Each row comes from the steps of one walk. Every step used is in the known rows, and no mark comes twice. Write the walk behind each row, first mark first.
Known rows:
pakal-sagez-kunonaz: [-0.98  0.70  0.34 -1.57  1.32  0.54 -1.26  0.42 -1.60  0.76 -1.13  2.47
 -0.54 -1.29 -2.19  2.87  0.23 -1.10 -0.45 -2.06  0.73 -2.10 -0.02 -0.94
  1.00  0.16  1.65]
soper-kunonaz-todek-pakal-sagez-luti: [ 4.12 -0.58 -3.48  1.88  1.43  0.30  2.64  2.35  1.67  1.55 -0.52  3.80
 -0.68 -0.52 -1.93 -0.75 -0.38  0.29 -2.04  2.34 -0.09 -1.63  1.18 -0.72
 -1.13  5.05 -1.84]
pakal-todek-kunonaz-sagez-luti: [-2.27 -0.73  0.27 -0.73 -0.57 -2.54 -1.14  3.06 -0.29 -1.84  1.73 -1.10
  0.24  1.21 -1.24  3.52  1.98  3.47  1.29  0.90 -0.40  1.23 -0.36 -0.24
  1.72 -0.17 -1.59]
soper-kunonaz-sagez-pakal-todek-luti: [-2.55  1.89 -2.87  0.78 -1.98 -2.04  1.07 -0.13  1.65 -1.14  1.07 -2.04
  2.22  0.66  0.42  2.44 -0.82  2.01  1.94  0.63 -1.09  0.55 -0.21  0.58
  0.33  4.11  0.78]
soper-kunonaz: [-2.79 -3.04 -2.24 -1.67  0.65 -1.41 -0.82  1.59 -1.57  1.72 -2.30  0.35
 -3.15 -1.55  0.49  0.48 -0.60 -2.00 -2.64  1.54  0.14 -1.12  2.23 -1.42
 -0.70  3.87  0.11]
todek-kunonaz-sagez-luti: [-1.17 -0.61  0.72 -1.03 -0.78 -0.57 -1.27  3.77 -1.65 -0.78  0.15 -1.32
 -0.50  1.21 -0.71  1.14  2.10  3.03  0.95 -0.27 -0.88  0.36  0.76 -0.56
  1.21 -0.76 -2.29]
kunonaz-todek-luti-ronar: [ 2.03  0.71 -0.29 -0.11 -0.62 -1.27 -1.37  0.35 -1.13 -0.08  0.22 -1.15
  1.22  0.90  1.42 -3.90 -0.60 -3.41  0.29  0.56 -0.57 -0.52  0.35  0.20
 -0.67  2.29 -0.03]
kunonaz-todek-pakal: [ 0.60 -3.73 -1.19 -0.91  1.64  1.10  2.49  0.64  2.16  0.36  0.40  1.41
 -1.57 -1.46 -0.07 -3.54 -1.91 -1.16 -1.54  0.94  2.22 -1.88 -1.19  0.14
 -0.38 -2.12  0.14]
soper-kunonaz-todek-pakal: [ 1.38 -2.85 -2.70 -0.16  0.97 -0.66  3.05  0.78  1.91  1.16 -0.20  2.75
 -1.40 -2.65  0.24 -3.19 -1.67 -0.84 -2.65  2.19  1.52 -1.87  0.54 -0.18
 -0.59  2.47  0.03]
sagez-kunonaz-todek-pakal: [ 0.78 -1.19 -0.78 -0.81  0.66  0.45  2.06  0.79  0.59  0.74  1.22  2.80
  0.62 -2.28 -0.84 -1.13 -0.92 -0.31 -1.75  0.12  2.36 -2.21 -1.12 -0.29
  0.31 -1.28  0.22]
soper-kunonaz-sagez-pakal-fupe: [-1.32 -0.30 -0.25  0.08  0.10  0.02  0.19  1.87  1.45  2.10 -1.74 -1.19
 -3.27 -0.90  1.39  0.26  0.56 -0.95 -1.05  0.56 -0.43 -0.86  0.40  0.38
 -1.23  2.29 -0.24]
pakal-todek-luti-sagez: [-4.08  1.45 -0.56  0.87 -0.24 -3.25 -0.27 -1.40  0.10 -1.65  0.79 -2.19
  0.11  2.12  1.31  3.44  0.74  0.45  1.36  1.89  0.98  1.96 -1.06  1.58
  1.39 -1.81  0.96]
ronar-luti-sagez-pakal-todek-kunonaz: [-1.35  0.35  3.53  0.16  0.09  1.08  0.58 -3.76  2.84 -3.27  1.04 -2.09
  0.45  0.51  0.35  3.25 -1.66  1.81  3.50  0.29  0.35  2.48 -2.23  1.67
  0.41 -4.87  1.08]
pakal-sagez-kunonaz-todek-luti-ronar: [ 4.25  4.43  0.14  0.85 -0.61 -1.32 -1.18 -0.37 -1.26 -0.03  0.48  1.79
  3.20  0.13 -0.34 -1.86  0.10 -2.37  0.96 -1.02 -0.83 -1.38  0.15  0.27
  0.48  3.81  1.14]
todek-luti-ronar: [-0.89  0.48  0.41 -1.01 -0.66 -1.02 -1.74  0.38 -1.53 -1.27 -0.95 -1.24
  0.14  1.53  1.31 -1.95 -0.69 -3.36  0.39 -0.27 -0.06 -0.54  0.98 -0.37
 -0.32  1.53  0.77]
ronar-luti-sagez-kunonaz: [-2.45  2.83  1.99 -0.82 -0.72  0.62 -1.35 -3.48 -2.96  1.24 -0.78  0.83
  0.83 -0.84  0.61  4.32  0.50  1.63 -1.30 -1.15  1.02  1.20 -0.75  1.33
  1.43 -3.75  1.19]
sagez-luti: [-2.67 -3.06 -1.37 -1.14  0.85  0.69 -1.82  3.85 -2.18  1.62 -0.89 -1.57
 -2.20  1.64 -0.68  2.09  0.26 -1.60 -1.85  1.80 -0.03 -0.28  0.99 -2.26
 -1.89  0.23 -3.05]
nagi-kunonaz-todek-pakal: [ 0.64 -4.67 -1.39 -0.40  1.11  0.36  2.47 -0.48  2.31  0.90  0.52  1.39
 -3.20 -1.90  0.06 -3.32 -0.76 -0.55 -2.07  0.87  1.53 -1.20 -0.17 -1.88
  0.64 -1.45  1.82]
rogi-fupe: [-1.43 -3.11 -1.50 -2.98  4.47  0.62 -3.98  3.00  0.39  0.04 -2.56 -2.58
 -1.82  0.19  0.53  0.66 -0.42 -3.29 -1.68  1.98 -0.08 -1.85  0.90  0.29
 -1.91 -3.22 -0.35]
soper-kunonaz-sagez-pakal-todek: [-2.36 -0.45 -1.51 -0.77  0.08 -0.98 -0.19 -0.80  2.76  0.05  1.01 -0.52
  0.01 -1.15 -0.08  2.64 -1.37  2.68  0.22  0.89 -0.30  0.55 -0.61  0.58
  0.06  2.48  1.16]
todek-kunonaz-sagez-luti-ronar-vutolur: [ 1.36 -0.28  3.85  0.26 -2.23  1.01 -0.48 -0.50 -2.21 -2.54 -0.80  0.61
  1.61  0.39 -0.68 -1.58  2.40  1.76  0.95 -3.84 -2.45  2.45  2.05 -0.33
 -0.13  0.48 -1.70]
nagi-kunonaz-todek-luti-sagez-pakal: [ 1.87  2.02 -0.35  2.59 -0.76  1.73  0.65 -2.05  1.11  1.41  0.31 -3.39
 -0.17  1.06  2.06 -1.34 -0.51  1.07  1.96  0.85 -1.49  1.38 -0.09 -0.24
 -0.88 -2.03 -0.01]
nagi-kunonaz-sagez-pakal: [-0.98 -1.50  0.41 -1.36 -0.33  2.87 -0.66 -1.06  1.25  1.40 -0.57 -2.08
 -2.39 -0.73  0.49 -0.81 -0.62  2.92  0.51 -2.16 -1.06  0.19  0.05 -1.29
  0.34 -1.96  1.83]
kunonaz-sagez: [-3.12 -1.93  0.01 -2.65  0.27 -0.09 -1.33  0.73 -0.91  0.83 -0.80 -0.74
 -1.96 -0.74  0.38 -0.59  0.24  1.90 -0.77 -1.70  0.37 -0.36 -0.26  0.78
  1.64 -2.00  1.23]
kunonaz-todek: [-0.10 -3.74 -0.99 -1.47  1.46  0.50 -0.86  1.41 -0.77  2.25 -0.01 -1.30
 -2.12 -1.11  0.22 -2.29 -1.03 -2.51 -1.45  1.34  0.41 -1.02 -0.56 -0.40
 -1.08 -1.05 -0.79]
sagez-luti-ronar: [ 0.04 -0.98  0.69 -1.16  0.60 -0.06 -3.33  2.05 -1.93  0.81 -0.82 -0.19
 -1.01  1.52  0.06 -0.13 -0.02 -2.34 -1.74  1.74 -0.23 -0.06  1.61 -1.56
 -1.81  1.78 -1.83]
ronar-vutolur: [-3.61 -5.00  1.24 -1.08 -0.15  2.92  0.85 -1.18 -2.26 -0.37 -2.30 -0.66
 -1.97 -0.80 -0.66 -0.44  0.05 -2.28 -1.12 -3.50 -0.60  1.06  0.99 -1.24
 -1.64 -1.97 -0.26]
sagez-kunonaz-todek: [-0.03 -0.74 -0.75 -1.34  0.34 -0.34 -1.46  1.50 -2.32  2.60  0.86  0.37
  0.29 -1.86 -0.62  0.24  0.22 -1.68 -1.61  0.53  0.38 -1.44 -0.52 -0.91
 -0.38 -0.19 -0.76]

Write each row's walk:
[-0.06  0.59  0.15 -0.94  1.38  1.22  1.52 -0.16  0.88 -0.48 -0.69  4.55
 -0.10 -1.73 -2.43  1.65 -0.48 -0.08 -0.50 -2.26  2.31 -2.67 -0.62 -0.46
  1.33 -0.52  2.51]	todek-pakal-sagez-kunonaz
[-0.76  1.20  0.40  0.06 -0.55 -0.60 -1.09 -1.19  1.89 -2.34  0.97 -1.98
  2.03  2.04  0.77  0.31 -2.05 -2.33  2.09  0.66 -0.08  0.46 -0.64  0.00
 -1.33  1.81  0.93]	sagez-pakal-todek-luti-ronar
[-3.72 -0.46 -1.64  0.21 -0.41  0.12  0.60  0.32  1.68 -1.73  1.13 -3.57
  1.02  2.31 -0.02  2.61 -1.93 -1.75  2.51  0.64  0.08  0.21 -1.45 -0.59
 -1.38  0.17  0.10]	sagez-pakal-todek-luti
[ 0.40 -0.74  2.16  0.09 -1.72  1.65 -0.98 -1.07 -2.44 -0.44 -1.14  0.87
  1.25  0.54 -0.46 -1.21  1.84  1.22 -1.09 -3.31 -2.12  2.32  1.95 -0.24
 -0.87  1.13 -1.51]	kunonaz-sagez-luti-ronar-vutolur
[ 1.01  1.94  0.48  0.01  0.45 -1.06 -1.51 -0.41 -2.03  2.52  0.95  0.76
  0.81 -1.64  0.53  0.82  1.09  0.69 -1.18  1.25  0.61  0.05 -0.65  0.77
  0.56 -2.04 -0.54]	luti-sagez-kunonaz-todek
[-0.13 -1.60 -1.18 -0.13  1.87  1.45 -0.95  2.72 -0.75  1.27 -1.50  0.30
 -2.18  1.54 -2.07  1.89  0.17 -1.24 -0.90  0.44 -0.27 -0.87  0.80 -1.50
 -1.22  1.22 -1.59]	pakal-sagez-luti
[ 0.14 -2.41 -0.24 -0.80  2.78  2.25  2.49 -0.51  3.13 -1.16 -1.58  3.19
 -2.82 -0.91 -1.61 -1.35 -1.92 -0.97 -0.35 -1.57  2.32 -2.36 -0.60  0.25
  0.65 -1.46  2.53]	todek-pakal-sagez
[ 2.52  3.61 -1.47  2.78 -0.98  0.88  0.99 -0.99  0.79  1.52 -0.34 -2.02
  1.49  0.56  2.21 -1.37 -1.27  0.84  1.32  2.21 -1.39  0.79  0.62  1.24
 -1.78  1.46 -1.80]	soper-kunonaz-todek-luti-sagez-pakal
[-0.75  2.48  0.62  1.37 -0.46  2.64  0.13 -1.09  0.67 -0.14 -0.90 -3.38
  0.50  2.14  1.75  0.16 -1.51  0.42  2.57  0.09 -0.22  0.90 -0.45  1.01
 -1.55 -3.26 -0.86]	todek-luti-sagez-pakal
[-2.97 -1.90 -0.22 -1.07  0.26  0.02 -0.51 -1.93  3.09 -0.20  1.61 -1.71
 -1.49 -0.67 -0.25  2.61 -0.65  2.98  0.69 -0.33 -0.12  1.19 -1.23 -0.81
  0.97 -1.03  2.74]	nagi-kunonaz-sagez-pakal-todek
[ 3.90  2.91  1.59  2.03 -2.09  1.04  1.12 -2.96 -2.26 -1.14 -0.41  2.45
  4.04 -0.60 -1.31 -2.02  1.15 -1.97  0.91 -4.65 -2.38  0.64  0.93  0.03
 -0.43  3.25  0.53]	pakal-sagez-kunonaz-todek-luti-ronar-vutolur
[ 1.65  1.89  0.76  0.57 -0.29  1.12  2.57 -3.69  0.76  0.90  0.98  3.01
  1.85 -2.06  0.37 -0.10 -0.81  2.20 -1.66 -0.13  2.13  0.02 -1.93  2.15
  1.32 -3.74  0.96]	ronar-luti-sagez-kunonaz-todek-pakal
[ 1.64 -0.63  1.18  1.14 -2.02  1.10  1.00 -2.13 -2.09 -1.13 -0.64 -0.42
  2.04  0.27  0.51 -3.92  0.28 -3.03  0.23 -3.01 -2.11  1.48  1.22 -0.09
 -1.71  1.64 -0.44]	kunonaz-todek-luti-ronar-vutolur
[ 0.23 -0.53  3.36  0.54 -1.94 -0.95 -0.31 -1.24 -0.68 -3.70  0.93  0.75
  2.31  0.62 -1.24  0.87  2.55  2.21  1.25 -2.56 -2.14  3.22  0.97 -0.02
  0.52  1.02 -0.85]	pakal-todek-kunonaz-sagez-luti-ronar-vutolur
[-0.50  1.57 -2.06  0.18 -1.48 -1.33 -0.10  1.95 -3.05  1.13  1.03 -1.19
  2.47  0.17 -0.04  0.39  0.58 -1.90  0.36  0.00 -0.34 -1.21 -0.30 -0.87
  0.05  1.40 -0.82]	sagez-kunonaz-todek-luti
[ 1.65  2.82 -1.99  1.05 -0.72 -0.75  0.58  1.17 -1.76  0.79  0.58  0.37
  2.52 -0.01 -1.11  0.25  0.42 -1.69  1.15 -1.20 -0.62 -1.73 -0.56 -0.33
  0.54  2.30  0.23]	pakal-sagez-kunonaz-todek-luti
[ 0.32  1.07  2.06 -0.86 -0.43 -3.29 -2.65  1.34  0.17 -2.56  1.80  0.14
  1.30  1.24 -0.38  1.33  1.68  2.18  1.15  1.13 -0.50  1.31  0.33  0.30
  1.50  1.66 -0.44]	pakal-todek-kunonaz-sagez-luti-ronar
[-1.94 -1.29  2.15 -2.38 -0.46 -0.77 -0.94  1.36 -0.70 -1.83 -0.37 -1.03
 -1.38 -0.80  0.16 -0.90  1.01  2.60  1.72 -2.27 -0.02 -0.18 -0.08  0.78
  2.78 -2.96  1.05]	todek-kunonaz-sagez
[ 3.44 -1.26 -1.95  1.24  2.07  1.75  2.32  2.20  2.01  0.97  0.10  2.59
 -0.76  0.44 -2.17 -0.99 -0.57 -0.17 -1.02  1.19  0.61 -1.59 -0.19 -0.66
 -1.04  0.82 -1.69]	kunonaz-todek-pakal-sagez-luti
[ 2.83 -1.06  1.96  1.46  0.08  3.20  2.28 -1.98  0.67 -2.02 -1.72  3.88
  0.56  0.32 -2.03 -1.85  0.21 -0.90 -0.84 -3.23 -0.71  0.80  1.60 -0.54
 -1.66  1.63 -0.53]	todek-pakal-sagez-luti-ronar-vutolur
[ 0.93  2.69 -2.23  2.20 -1.10 -2.90  0.42 -0.33 -1.34  1.52 -0.32 -0.90
  0.54  0.33  2.34 -0.96  0.86  0.30 -0.21  2.75 -0.78  1.02  1.07  1.57
  0.46  2.11 -0.86]	soper-kunonaz-todek-luti-sagez
[-2.12 -0.93 -1.12 -1.22 -0.20  0.01 -1.85  3.29 -2.08  1.63 -0.27 -1.08
 -0.87  1.16 -0.44  1.46  1.36  2.49 -1.38  0.34 -0.47  0.25  0.58 -0.54
  0.28 -0.04 -2.11]	kunonaz-sagez-luti
[ 1.09  2.57  1.01  0.11 -0.47  0.34 -0.58 -2.84 -2.26  2.65  0.71  0.58
  1.73 -1.62  0.73  1.60  0.43  1.21 -1.54  0.31  0.23  0.85 -1.41  1.67
  0.82 -2.74 -0.02]	ronar-luti-sagez-kunonaz-todek
[-2.62  4.37  0.41  0.35 -1.47 -1.86 -1.18 -0.19 -3.47 -0.01 -0.18 -0.31
  1.84  0.90  0.73  3.63  1.69  0.84  0.57 -0.28  0.71  0.34  0.12  0.42
  1.65 -1.43  0.18]	todek-luti-sagez-kunonaz
[ 0.41  3.62 -0.86  0.63 -1.99 -2.80 -0.55 -1.55  1.67 -1.61  0.93 -0.24
  3.06  0.69  1.19  0.14 -0.89  1.31  1.47  0.58 -1.22  0.73  0.53  1.11
  0.44  5.85  1.64]	soper-kunonaz-sagez-pakal-todek-luti-ronar
[ 0.35  1.90 -0.58  1.62 -0.42 -1.39  0.01 -0.57 -1.20  0.73  0.26 -2.15
  0.43  1.24  1.99 -1.17  0.55 -0.02  0.76  1.48 -0.09  1.02 -0.49  1.75
  0.43 -1.91 -0.57]	kunonaz-todek-luti-sagez
[ 0.56  0.86  0.83  1.38  1.08 -1.79  1.87  0.75  1.54  1.18  0.51  2.12
 -1.92 -1.28  0.91  0.36  1.91 -1.67 -2.15  2.07  2.71 -0.98 -1.47  1.27
  0.48 -2.31 -0.01]	luti-sagez-kunonaz-todek-pakal-fupe
[-3.75  4.17 -0.18  0.55 -1.24 -3.92 -1.08 -1.00 -1.98 -1.08  1.51 -0.23
  2.61  0.94  0.23  6.02  1.72  1.17  0.88  0.94  1.09  1.14 -0.88  0.62
  2.18 -0.85  0.94]	pakal-todek-luti-sagez-kunonaz
[ 3.62 -2.03 -2.29  1.67  1.59  1.14  2.27  1.22  2.18  1.41  0.22  2.57
 -2.24 -0.12 -2.13 -0.83  0.39  0.34 -1.54  1.03  0.02 -1.10  0.56 -2.28
  0.01  1.73 -0.31]	nagi-kunonaz-todek-pakal-sagez-luti
[-0.34  0.14 -0.91 -0.89 -0.40  1.90 -0.28  0.09  0.89  1.70 -1.29 -0.72
 -0.70 -1.38  0.71 -0.73 -1.58  2.60 -0.01 -0.63 -1.09 -0.51  0.90  0.45
 -0.80  1.88  0.14]	soper-kunonaz-sagez-pakal
[-2.66  0.16  1.48  0.09  0.72  1.84  0.04 -4.82  2.81 -0.57  0.75 -1.95
  0.11  0.53  0.60  4.09 -2.48  1.45  0.94  0.98  0.89  2.55 -2.64  1.93
 -0.90 -4.06  1.12]	ronar-luti-sagez-pakal-todek
[ 0.79 -1.68 -1.35  0.41  2.05  1.90  1.65  2.10  1.52 -0.03 -1.06  2.30
 -1.68  1.10 -2.31  0.82 -0.59 -0.23 -0.91  0.34  1.07 -1.53  0.17 -1.01
 -0.67  0.44 -1.03]	todek-pakal-sagez-luti
[-2.41 -2.64  1.99 -1.24  0.95  0.42 -0.02  0.46  2.78 -3.42  1.22 -2.41
 -0.87  0.19 -0.81  2.24 -1.70 -0.78  3.49  0.48  0.53  0.24 -1.48 -0.66
 -0.61 -2.44  0.24]	sagez-pakal-todek-kunonaz
[ 5.94  0.53  0.02  1.09  1.64  0.84  0.35  0.57  2.14  0.17  0.16  3.50
  0.34  0.38 -1.20 -3.15 -0.81 -1.06 -1.23  1.16  0.22 -1.22  0.36  0.00
 -1.02  2.49 -0.85]	kunonaz-todek-pakal-sagez-luti-ronar
[ 0.46  1.15 -1.02  1.95 -0.80 -2.11  0.02 -1.45 -1.08  1.18  0.35 -2.17
 -1.11  0.78  2.14 -1.05  1.55  0.64  0.17  1.50 -0.78  1.59  0.35 -0.04
  1.52 -1.25  0.67]	nagi-kunonaz-todek-luti-sagez
[ 6.05 -0.21 -0.26  1.48  1.17  0.14  0.45 -0.46  2.06  0.54  0.28  3.56
 -1.13 -0.09 -1.11 -2.92  0.31 -0.41 -1.64  1.02 -0.30 -0.72  1.24 -1.77
 -0.02  3.29  0.65]	nagi-kunonaz-todek-pakal-sagez-luti-ronar
[-3.21 -1.56  1.47 -2.12 -0.13 -2.84 -0.67  0.49  0.91 -3.07  1.51 -0.79
 -0.48 -0.81 -0.47  1.77  1.01  3.07  2.14 -0.93  0.46  0.67 -1.27  1.09
  3.32 -2.14  1.95]	pakal-todek-kunonaz-sagez
[ 1.56  1.19  2.49 -0.98 -0.83 -1.27 -2.80  2.10 -1.33 -1.37  0.14  0.17
  0.55  1.15  0.12 -1.07  1.53  1.93  0.76 -0.16 -1.04  0.49  1.28 -0.04
  1.01  0.94 -1.35]	todek-kunonaz-sagez-luti-ronar
[-0.11 -0.31  2.66 -1.51 -0.24  3.01 -0.19  0.59  1.55 -1.42 -0.24 -2.19
 -0.39 -0.35  0.26 -1.44 -1.20  2.73  3.40 -2.48 -0.69 -0.26 -0.63  0.56
  0.19 -3.44  0.08]	todek-kunonaz-sagez-pakal
[-0.96 -0.98  1.81  0.32 -2.11  1.26  0.44 -2.05 -2.42 -2.16 -1.81 -0.51
  1.25  0.90  0.46 -2.32  0.40 -2.94  0.50 -3.83 -1.58  1.43  1.63 -0.57
 -1.47  1.11  0.16]	todek-luti-ronar-vutolur
[-0.36 -1.45 -0.20  0.20  1.09 -1.20  2.12  2.49  1.20  1.26  0.48  1.90
 -2.23 -1.80 -0.12 -0.20  1.17 -3.68 -2.49  1.28  2.61 -2.36 -1.40 -0.20
 -0.34 -0.44 -0.16]	sagez-kunonaz-todek-pakal-fupe
[ 1.94  2.79  0.09  2.08 -0.34  2.37  0.69 -1.08  0.98  0.96  0.37 -3.42
  1.24  1.45  1.95 -1.60 -1.47  0.51  2.43  0.94 -0.71  0.92 -0.94  1.47
 -1.82 -2.68 -1.63]	kunonaz-todek-luti-sagez-pakal
[ 2.29  0.03 -0.61  0.31 -1.05 -2.00 -1.18 -0.54 -0.96  0.25  0.38 -1.06
 -0.32  0.47  1.45 -3.72  0.28 -2.86 -0.23  0.52 -1.29  0.06  1.26 -1.50
  0.31  2.93  1.43]	nagi-kunonaz-todek-luti-ronar
[ 1.67  1.24  0.25  0.47  0.59 -0.23  1.85 -0.92  0.83  0.71  1.29  3.10
  0.92 -1.94  0.25 -0.77 -0.01  1.54 -1.26  0.95  2.49 -0.82 -1.19  1.24
  1.14 -2.86  0.20]	luti-sagez-kunonaz-todek-pakal
